Known rows, with every way that one mark hangs from another:
batogel{meve rikob{bufut ledov}}: [  2  29 -22   3  -6 -10  10  16 -28 -37   9   1  28 -14 -22   1   3  -9
  19  15 -23 -35  40]
batogel{meve{rikob{ledov{bido}}}}: [ 10  35 -18   0  12 -13 -20  25  -3 -23   5  -7  26 -12 -20  -5 -21 -21
  33  24   1 -24  42]
rikob{batogel bufut ledov}: [-11  25  -8  14 -32  12  29  -5 -10 -26  -2  12  52 -12   5  -6  -9  -8
  21  37  -4   0  17]
ledov{bido rikob{bufut meve}}: [-12  22 -44  12  25 -27  22  29 -23  -3 -22 -41  29 -27 -32 -19  -9 -20
 -12  37   6   4  24]
bufut{ledov{bido{kopabiz meve{batogel rikob}}}}: [-11  25 -22   8  17 -25 -29   2   9  -7  11 -37  34  -6 -16  -9 -30 -37
  17  40  45  -6  22]
meve{rikob}: [  1  28 -13   6  19 -27 -21  22  12  -6  15 -13  23  -2 -17 -22 -25 -15
  20  36  25  -2  45]
bufut{ledov{rikob{bido{kopabiz meve{batogel}}}}}: [-24  29 -17  10   7 -25 -21   7   2  -6   8 -25  35   1 -10  -7 -35 -26
  19  48  28  -3  15]
bido{bufut{ledov} meve{batogel}}: [-11  21  -6  -8  -2  -9 -21  -8  -5  -1  15 -43  20   8 -17  -8 -40 -14
  19  52  48 -16  31]
rikob{bufut meve{batogel}}: [  1  21 -13  -5  -9 -11   8  17   4 -13   2 -26  36   4 -19 -20  -3 -28
 -10  47   6   8  31]
bido{kopabiz meve{batogel}}: [-11  29  -5  -3   8 -11 -29  -8  22   0  13 -48  16   7 -12 -15 -22 -42
   8  38  42 -28  36]
bufut{ledov{rikob}}: [-22  26 -27  11  12 -38  -6   8   4  -6  11 -22  34   1 -16 -16 -34 -16
  25  36  23   6  24]
meve{rikob{batogel bido bufut ledov}}: [ -3  28   2  18 -14  13  -7  19 -13 -21   0  20  49 -15   7  -2 -18 -11
  19  53   4   0  19]
meve{batogel rikob{bido{bufut} ledov}}: [  2  35   3   4   5   8 -48  19  -7 -28  15   1  28  -3  -6  -1 -30 -18
  19  67  21  -4  33]
bido{bufut meve{batogel}}: [ -6  22  -6 -10   0  -8 -14  -3  -5   1  10 -44   8   6 -23 -14 -31 -12
  13  49  40 -23  41]
kopabiz{rikob}: [ -6  52 -15   3  12 -37  16  12  16 -14   3 -13  14 -12 -28 -27 -12 -14
  21  21  42 -10  50]
kopabiz{rikob{batogel bido bufut ledov meve}}: [ -3  46   7  12 -27   8  34  14 -13 -26 -17  15  48 -30  -3  -8  -1 -14
  10  45  17  -1  23]
batogel{rikob{bido}}: [ -9  21 -17  18  -1 -34   3  20 -15 -17   8  -2  13 -10 -32 -12   3 -10
  12  37  -1 -21  43]
bufut{ledov{bido{kopabiz} rikob{batogel meve}}}: [-19  18 -29  19  12 -24  -4   8  -7  -5   1 -33  41 -19 -14 -11 -25 -25
  11  37  24   3  21]
meve{batogel}: [ -7  33 -17  -3   5 -28 -21   8  19 -16  20 -21  14  10 -24 -20 -15 -26
  14  39  20  -9  38]
rikob{bufut meve}: [  1  17 -15   3 -10 -16  26  18   2  -8  -6 -26  38   0 -22 -22  -4 -22
  -4  43   4  11  36]
kopabiz{bido rikob}: [ -8  59  -9  -6  12 -40  24   9   8 -23   8 -12   5 -21 -18 -27 -20 -12
  22  19  48   3  37]

Rows:
[ -2  15 -11  16  -7 -29   6  25 -19 -14   3  -6  22 -15 -31 -12   7 -15
   2  44  -6 -14  43] -> batogel{rikob{bido meve}}
[-16  24 -45  16  35 -29   9  21 -25  -3 -13 -47   6 -22 -40 -18 -25  -4
   8  36  22  -7  43] -> ledov{bido{bufut} rikob}
[-12  42   2   5  -4   6   9 -13   8  -7  -3 -26  33 -17   1 -11 -16 -29
  12  28  47 -26  30] -> bido{kopabiz{rikob{batogel bufut ledov}} meve}
[-23  25 -33  13  23 -31 -11   4  -2   0   0 -43  33 -13 -19 -10 -33 -29
  15  36  37  -5  17] -> bufut{ledov{bido{kopabiz meve} rikob}}
[-19  19 -18  11  -1 -27  -1   8  -3  -4  10 -16  44  -8  -9 -14 -28 -15
  18  38  15   7  18] -> bufut{ledov{rikob{batogel meve}}}
[ -6  28 -22  13  -2   4  17  -3  -8 -22 -15 -26  40 -16 -12  -5 -14 -30
  10  42  19  -3  19] -> rikob{bufut ledov{bido{kopabiz meve}}}
[ -3  44  -5   7   6  -3   3   0  14 -23   2 -29  30  -8 -11 -17 -11 -32
   6  35  36  -5  49] -> bido{kopabiz{rikob{bufut ledov meve{batogel}}}}
[-10  26 -14   5   1 -23 -25  11  -8 -23  22 -13  14   2 -25  -8  -9 -15
  10  48  14 -18  38] -> meve{batogel{rikob{bido{bufut{ledov}}}}}
[ -6  22 -30  16   3 -19  19   9 -26 -29   2  -8  29 -22 -26  -9   5 -11
   5  29  -1 -13  33] -> batogel{rikob{bufut ledov{bido}}}
[ -5  22   1  16  -3  -2 -21  20  -9  -9   9   3  32  -8  -6  -8 -28  -3
  25  54  20  -5  37] -> meve{rikob{batogel bido{bufut{ledov}}}}
[  3  50   4   9 -11 -12  17  18  -1 -24 -14   4  34 -25 -17 -13  -9 -23
  18  47  26   0  35] -> kopabiz{rikob{bido ledov meve}}
[  7  33 -18  -4  11 -15 -13  29   2 -17   9 -12  24   0 -20 -10 -18 -16
  24  20   0 -22  45] -> batogel{meve{rikob{bufut}}}
[-23  33 -17  11  13 -18 -14  17  -5  -1  -5 -30  18  -6 -16 -11 -25 -24
   7  47  17 -17  24] -> ledov{rikob{bido{kopabiz meve{batogel}}}}
[ -5  28 -20   6  10 -14 -23   3  -9 -29  20 -23  13  -7 -25  -9  -7 -20
   8  40  17 -21  44] -> meve{batogel{rikob{ledov{bido{bufut kopabiz}}}}}
[ -5  28 -19  16 -19  21  19   1 -19 -33 -10  -2  47 -25  -2   5  -4 -19
  20  26  -9 -20  22] -> rikob{batogel{meve} bufut ledov{bido{kopabiz}}}
[  2  55   3  -7  -2 -22  28   8  -3 -31   1  -4  23 -31  -9 -20 -19 -18
  19  31  38  14  28] -> kopabiz{bido rikob{ledov meve}}
[  3  27   4   8 -33  18   6  17 -15 -33 -15   3  53  -8  -5   2  -6 -32
   0  75 -10  13  10] -> rikob{bido bufut ledov meve{batogel}}
[ -9  53 -11   9   0 -22  27  20   3 -19 -12  -5  21 -13 -23 -18  -6 -14
  12  35  32  -5  38] -> kopabiz{rikob{bido bufut}}
[  0  27  -2  11  -2  -2 -17  11   0 -16  14  11  41 -15   2 -11 -23 -11
  27  39  14  -4  32] -> meve{rikob{batogel ledov}}
[-10  25 -25   5  13 -31 -22   7   5  -7   9 -28  35  -8 -19 -10 -29 -31
  19  41  40  -3  16] -> bufut{ledov{bido{meve{batogel rikob}}}}
[ -9  20  -8  18 -14  15   7 -13 -16 -16  -5 -15  36 -27  -5  -1 -19 -15
  26  42  20 -18  28] -> rikob{batogel ledov{bido{bufut kopabiz meve}}}
[  4  14 -19  14   1 -18  10  12 -30 -23   2 -15  27 -27 -31  -9   1 -12
   5  39   0 -11  45] -> batogel{rikob{ledov{bido{bufut}} meve}}
[ -5  19 -21  16   8 -16   3   1 -24 -22   6 -21  18 -23 -27  -6  -5 -13
  12  32  13 -24  44] -> batogel{rikob{ledov{bido{bufut kopabiz meve}}}}
[-12  24 -14   8   7 -15  -7  27 -20  -5  -6 -27  20  -8 -24 -13 -22 -12
   1  59   5  -2  34] -> ledov{rikob{bido{bufut} meve{batogel}}}
[-20  16  -6   8   7   3 -13 -15  -9   7   8 -57  23  -1  -8  -7 -45 -13
  18  45  50 -21  41] -> bido{bufut{ledov{rikob{batogel}}} kopabiz meve}
[-28  27 -14  17  -4  -1  11  14 -18   1 -12 -18  33 -13  -4  -8 -16 -13
   2  42   6 -16  15] -> ledov{rikob{batogel bido{kopabiz meve} bufut}}
